Every row comes from one small tree of marks. The marks that hang from a mark follow it in brackets, in alphabetical order. Every link used is in the known rows. Which tree was each row made from?
Known rows:
rusanam{sudi{tubisi{lipi}}}: [-17.8  -9.4  14.3 -27.5   2.2  10.5 -17.9 -13.1   8.1  11.9  -8.4  32.9
 -52.3 -18.8   6.7   5.7  -6.8   3.6  32.8 -32.4  17.6]
lasi{votat{tubisi{linum}}}: [-17.2  18.4 -13.7 -43.8  -5.6 -17.4  49.1   5.7   4.4  22.2  -5.6   0.4
  17.7  -5.3  22.3 -28.7  26.1 -35.4  -8.7 -31.4  -6.3]
votat{lasi tubisi{linum lipi}}: [  3.1  35.4  16.2  32.6   1.4   8.1  76.3  16.3 -14.5  -5.6  -3.7  -7.7
 -38.6 -16.0   0.6 -40.3  19.2   6.4   2.1 -11.8 -14.1]
tubisi{linum lipi padis votat}: [-12.0  15.5  25.5   9.6   1.4 -22.0 -10.1  42.6   2.9 -30.4   1.2 -30.7
   9.7  23.3 -22.6  -9.6   9.0  45.9 -67.8 -24.4 -26.1]
lipi{lasi sudi tubisi{linum votat}}: [ 30.7  -3.0  -2.7  48.0  -9.3  15.0  47.2 -26.3 -14.9  15.0  26.6   5.3
  28.9   6.6  27.3 -18.0 -10.4  -0.9   8.5  14.2   5.7]
lipi{lasi sudi tubisi{padis votat}}: [ -1.7  18.6 -27.9  59.3 -10.6  10.9   1.2 -26.2 -20.9  22.8  25.3   0.8
  29.6  14.4  18.4  19.9 -30.3   0.2  -6.2  26.1  24.6]
votat{tubisi{padis}}: [-40.9  15.3 -34.7 -13.5  11.7  -8.5   6.2  -3.0  -0.6  17.0 -16.1  -7.5
  14.9   4.6  17.6   2.0 -18.9 -33.1 -22.9   8.9   5.2]
tubisi{padis}: [-54.3  12.4 -16.6 -20.0  11.0  -1.6 -38.1  -5.8  -4.5   6.3 -13.6  -1.6
  11.3  18.6  11.9  33.7  -9.8 -31.5 -38.7  22.4  25.5]
tubisi{linum padis votat{lasi}}: [-19.3 -15.6   6.5  10.1   3.6  -9.9 -11.7  20.1 -12.6 -33.1  -6.0 -21.2
  11.6  11.6 -14.7  -2.3   0.2  15.7 -36.0  34.7 -27.4]
sudi{tubisi{linum padis votat{lasi}}}: [ 34.7 -37.6  -2.8 -28.3   2.1 -12.2 -23.8   6.8   4.2 -36.1  -9.2  -9.3
  10.7  -7.6  -9.8  -5.9  13.6  12.1  45.0  16.3 -40.7]
sudi{tubisi{padis votat}}: [ 19.1  -4.6 -16.8 -39.4   3.3 -17.8 -54.6  -5.1  12.6  -2.1 -12.5  -5.9
  16.3  -3.3  -5.3  20.8  -7.3  17.1  40.6   5.2 -10.2]
sudi{tubisi{linum lipi padis votat}}: [ 39.9  -9.6  13.7 -28.0   1.4 -21.9 -21.9  24.9  15.9 -33.2  -3.4 -16.9
   7.9   0.1 -18.3 -11.9  18.0  33.0  20.5 -31.2 -38.8]
lasi{votat{tubisi{linum padis}}}: [-32.7  -2.0 -22.7 -43.9  -3.1 -25.8  28.5  16.2   2.5   5.7  -4.7  -9.0
  30.8   3.9  19.3 -21.9  18.7 -43.1 -25.4 -23.7 -16.8]
linum{tubisi}: [ 24.2 -44.2 -15.2 -28.7   5.7  20.9 -19.2 -48.7  12.5  13.6  -3.7   7.4
  14.3  -1.3  -0.9  32.8  -7.1 -10.4   3.3  22.6  26.5]
sudi{tubisi{linum}}: [ 40.5 -32.7   5.4 -62.7  10.0   0.4   4.0 -17.5  17.9 -13.2 -16.2  10.4
  10.9 -12.4  19.2 -15.9  26.7 -29.6  55.3  -6.6 -14.8]
rusanam{sudi{tubisi{votat}}}: [-18.1 -23.3   1.6 -34.7   2.8   0.9 -37.3 -22.3  10.4  16.9 -12.6  30.8
 -33.1 -18.2   6.6   9.8 -21.9  18.7  40.9  -9.8  10.3]
padis{tubisi{lipi{sudi} votat}}: [  9.9  55.0   9.3  15.1  -6.8  -4.0 -27.9  27.7  15.7  29.4   7.3   5.9
 -20.5 -11.9  -9.6  18.6 -17.6  27.0  24.1  -8.8  15.9]
linum{tubisi{lipi{sudi} padis votat}}: [ -1.4 -20.1 -11.4  29.5  -3.6   3.6 -35.5  -9.3   5.2  -7.7  16.6 -12.2
  14.7   7.3 -30.0  31.4 -23.1  31.4 -46.3  -2.0  15.7]
sudi{tubisi{lipi{lasi} padis votat}}: [ 36.1  24.3  10.2  13.9  -6.1 -12.3 -41.3   7.4  -0.1  -4.7  -0.6  -8.8
 -10.8   1.0 -26.9  11.4   3.0  50.8  47.7 -14.6 -10.4]
lipi{sudi tubisi{linum votat}}: [ 13.4   1.9 -14.9   0.9  -3.1   5.3  45.8 -16.5   3.0  12.6  21.4  -0.7
  36.2   1.1  35.0  -8.4  -4.7  -6.4 -21.5  -6.2   6.6]
tubisi{linum votat{lasi}}: [  5.4   8.2  24.5  12.0  -0.2  -1.6  20.1   3.8  -8.7  -7.2  -6.8  -9.7
  -7.6  -1.7  -5.7 -11.9   8.2  33.5  -5.6  22.9 -11.6]
linum{tubisi{lipi{lasi} padis}}: [ 22.1 -37.0  -2.6  24.1  -0.5  18.1 -27.5 -24.6  -2.4  -9.3   8.1  -4.0
   3.5  14.1 -29.2  29.3  -3.9  11.0 -13.0  13.8  14.8]
padis{tubisi{linum lipi{lasi}}}: [ 41.3   1.9  29.5  -1.6   0.3   4.7   2.6  22.9   9.7   0.7  -3.0   8.9
 -16.3  -2.4  -6.8 -14.3  17.5  -5.9  46.8   2.9 -14.7]
linum{tubisi{lipi{sudi} votat}}: [ 22.1   2.1   3.6  28.0  -7.0  10.7 -11.9 -20.2   8.5  11.6  17.6  -2.9
  -0.7  -2.9 -22.7  24.5 -15.7  45.9 -22.5 -10.9  28.9]
lipi{lasi sudi{tubisi{padis}}}: [ -7.0  -7.9  -9.7  35.9  -1.4  14.5 -21.4 -25.3 -18.6   2.4   2.9  26.8
   4.8  -1.9  14.5   8.7 -15.9 -46.2  38.3  27.5  32.7]
tubisi{lipi}: [-12.1  72.7  26.2   8.9   0.8   7.1   9.4   3.7  -1.4  25.6  -4.2   0.0
 -35.2   6.1   3.7  19.8  10.1  18.4 -23.6 -28.6  38.0]

Which tree is each row?
[ 33.7 -24.7  -7.7   8.0  -3.3  16.0 -20.4 -39.8   3.6  11.0   2.8  -2.5
  -0.3  -8.7 -26.3  33.8 -13.4  41.3  17.8  36.5  12.8] : linum{tubisi{votat{lasi}}}
[ 38.6  -1.1   8.1   7.6  -5.5   5.0 -17.9 -22.4  13.6  13.6   7.6 -11.5
  -3.7  -0.8 -32.5  29.1  -5.7  61.3  -8.2 -13.0  13.4] : linum{tubisi{lipi votat}}
[  4.5 -33.2  -5.8  45.5  -3.2  22.7 -23.6 -24.1  -8.4 -10.0  16.3   2.7
   6.4  11.3 -22.2  27.6 -13.3  -8.2 -26.3  12.3  28.8] : linum{tubisi{lipi{lasi sudi} padis}}
[-36.1  46.6 -14.9   8.0   6.0 -10.4  15.5  16.2  -1.8  12.5  -8.1 -14.1
  -9.8   5.4   3.5  -4.1  -6.9  -3.9 -33.5 -24.0   4.2] : votat{tubisi{lipi padis}}
[ 36.0 -10.7   8.9 -16.9   0.9  -2.6 -13.6  19.9  12.9   1.2  -7.1   1.4
  -5.7 -12.9  -9.5  -2.5  -0.5  11.7  52.2  37.2 -28.5] : padis{tubisi{linum votat{lasi}}}
[-14.6   3.9  -7.5   7.7  -7.1  -8.0  24.5  -3.4 -16.7  11.9  -2.5   2.7
  16.2   9.2   8.6 -21.3  13.0 -31.4   4.3   3.4  -2.5] : lipi{lasi{votat{tubisi{linum padis}}}}
[ 20.9  28.8  -2.7  -7.7  -3.2   0.6 -33.6  10.3  11.4  28.3  -7.8   5.8
 -21.2 -16.4 -10.9  28.2 -15.5  22.3  60.7  39.9   1.4] : padis{tubisi{votat{lasi}}}
[-36.5  15.6  22.1  35.9  -1.4 -17.0  -2.4  42.6  -6.4 -30.9  13.2 -20.8
  14.4  19.6 -12.1 -13.0  -0.4  20.9 -83.8 -25.2  -7.7] : tubisi{linum lipi{sudi} padis votat}
[ -7.1   3.5  -0.9  12.1   6.0   7.7  66.6  -3.8 -12.8  -1.5 -12.9  -1.1
 -16.1 -17.5  14.8 -33.4  10.5 -24.2  11.7  20.6 -14.3] : votat{lasi tubisi{linum}}
[-25.3 -11.8 -16.3  10.3   8.8   0.9  41.3   7.8 -16.2 -20.6 -11.9  -8.7
   0.2  -5.2   8.9 -27.0   3.3 -35.8 -11.4  30.1 -25.6] : votat{lasi tubisi{linum padis}}
[ 10.0  15.8 -31.5  -4.7 -16.4   4.1  10.1 -22.3 -14.4  26.6  15.3  -1.1
  28.2  19.3  19.0  17.5  12.3 -17.4  18.6   7.1   9.5] : lipi{lasi{votat} tubisi{padis}}
[ 18.0 -27.7  -6.7  13.3  -9.2  10.3 -25.1 -17.9  -3.1  -5.0  12.1  -6.7
   9.4  13.3 -30.6  28.3   6.8  10.2 -13.1  -2.2  10.5] : linum{tubisi{lipi{lasi{votat}} padis}}
[-30.8 -79.7  -3.4 -57.2  11.9   2.7 -32.6 -10.1   9.5 -22.9 -14.5  29.6
 -11.5  -7.5  14.6  -8.3  -8.1 -37.8  14.3  -4.2 -12.8] : rusanam{sudi{tubisi{linum padis}}}
[ 18.8 -16.7 -24.8 -36.9   2.2 -10.0   8.4  -5.9  11.4  -6.1   6.7 -23.5
  47.1  18.0  16.4   1.4   0.1  12.1 -21.6   4.0 -28.6] : lipi{tubisi{linum padis votat}}
[-26.5   1.1  22.6  -6.5   7.9  -6.6   4.2  31.2  -1.1 -33.8  -3.5 -16.9
   3.9  23.1  -3.5 -11.0  19.4 -10.2 -63.1 -21.0 -12.1] : tubisi{linum lipi padis}
[ 22.7 -12.0 -19.2 -12.0  -2.1  -0.5  18.6  -3.8  -2.4 -12.9   9.8 -22.1
  28.7  11.4   9.1   2.1   6.1  16.5  -9.0  19.9 -29.5] : lipi{tubisi{linum padis votat{lasi}}}
[-12.7  34.8  13.3  55.4  -0.9  11.5  82.8  17.6 -20.9  -4.9   5.8  -0.3
 -34.4 -20.2   7.1 -42.9  11.5 -13.7 -14.4  -9.6  -0.1] : votat{lasi tubisi{linum lipi{sudi}}}
[ -0.7  26.3  10.5  -2.8   7.5  -6.0  60.9  12.8   5.8   4.9  -8.6  -9.7
  -8.2  -3.4  12.0 -40.0  12.4  -5.2 -17.2 -37.0 -10.9] : votat{tubisi{linum lipi}}
[ -8.9  -5.0  19.8 -12.2  -9.1   7.4 -12.2  -9.9  -1.3  17.9  -0.1  35.6
 -52.2 -17.2   0.1  -1.8   6.2   6.2  49.1 -36.5  15.5] : rusanam{sudi{tubisi{lipi{lasi{votat}}}}}
[-29.4  66.4  11.8  20.8  -3.2 -18.5 -35.3  28.8  -2.6   5.0   1.5 -25.5
  -9.8  19.5 -25.7  27.7  -9.1  60.7 -54.0 -20.3   8.3] : tubisi{lipi padis votat}
[-45.6   2.7  16.9  20.9   4.7  -0.8  14.5  31.1  -8.2 -34.2   8.2  -6.7
   9.9  17.9   5.5 -12.4   8.5 -34.5 -82.5 -19.8   6.3] : tubisi{linum lipi{sudi} padis}
[-39.3  41.9   3.5  48.7 -16.0  13.0  14.8 -19.6 -28.6  38.8  12.2  27.6
  -1.2   1.8  22.0   6.7   0.5 -42.7  -2.8   6.9  58.1] : lipi{lasi{votat} sudi}
[ -4.2 -49.1  14.4 -25.9   3.0   4.1 -13.6 -11.5   4.3  -8.1  -9.2  27.2
 -36.8 -21.8   1.4 -13.6  -7.4  13.7  43.4   0.7 -15.1] : rusanam{sudi{tubisi{linum votat{lasi}}}}
[ -4.6 -23.5  -9.3  -9.7   3.6  -7.3 -18.0  -0.1   3.4 -18.9   1.9   7.5
  25.8  -4.8  14.5  -5.9  -9.0 -29.7   2.1   3.3  -0.3] : lipi{sudi{tubisi{linum padis votat}}}
[-30.7 -25.1 -22.8 -27.9  15.3 -12.7  25.2   5.7   4.3 -12.5 -15.6 -10.8
  30.6   6.4  20.3 -29.6  -2.7 -46.1 -32.7   4.5 -22.8] : votat{tubisi{linum padis}}
[-53.2  28.9 -20.1  48.0 -13.0   1.7  22.1  -8.9 -28.8  27.9  12.2  17.9
  11.1   1.8  20.4  -6.3 -10.8 -54.2 -10.3   6.8  35.6] : lipi{lasi{votat{tubisi{padis}}} sudi}
[ -7.2 -38.5  23.3 -36.0   5.7   7.1  -1.9  -6.1  11.6 -10.4  -8.2  29.1
 -39.0 -16.4   8.4 -18.3   6.8  -4.7  26.1 -36.2  -2.4] : rusanam{sudi{tubisi{linum lipi}}}
[ 43.1  17.0  24.2 -18.8  -1.4 -13.3 -12.4  37.3  26.1   3.2  -2.2  -6.7
  -7.8  -5.0 -18.6  -7.4   4.7  35.2  26.6 -12.5 -25.0] : padis{tubisi{linum lipi votat}}
[-14.7 -34.1 -11.7 -20.6   8.1   2.2  -7.8  -7.4   2.4 -21.3  -0.3  15.8
  25.1  -4.5  25.3  -7.6   1.6 -66.5   1.3   5.2   8.2] : lipi{sudi{tubisi{linum padis}}}
[ 32.3 -15.8   5.0 -41.5   4.4 -11.0 -22.5  18.8  26.9   6.2  -9.4   1.3
  14.8  -6.5  -0.2  -0.3  -4.8   4.6  37.0  19.6 -23.5] : padis{tubisi{linum votat}}
[-28.9  54.7  -8.2  42.2  -0.1   3.6  30.0  16.4 -20.4   1.4  -4.0 -13.5
 -38.0  -8.0  -9.3  -2.9   0.1   4.5 -13.5   3.6   1.7] : votat{lasi tubisi{lipi padis}}
[  8.1  40.4  13.5  33.7  -5.0  13.3 -13.8  13.1   1.5  28.8   6.7  23.0
 -27.5  -8.0  -0.8  12.0  -8.0 -13.9  42.8   7.8  29.8] : padis{tubisi{lipi{lasi sudi}}}
[ 14.3 -47.5 -22.2   6.4  -1.0   8.8 -44.2 -25.2   0.2  -9.0   2.9 -12.9
  14.7   2.1 -31.6  39.1 -18.5  32.0  -6.2  48.5  -0.9] : linum{tubisi{padis votat{lasi}}}
[ 50.9  -5.3  24.4 -38.6   4.4   0.0  16.4   0.6  16.8 -17.7  -8.0   3.8
  -9.8 -11.3   4.5 -20.1  35.0   0.1  45.0 -38.8 -13.9] : sudi{tubisi{linum lipi}}
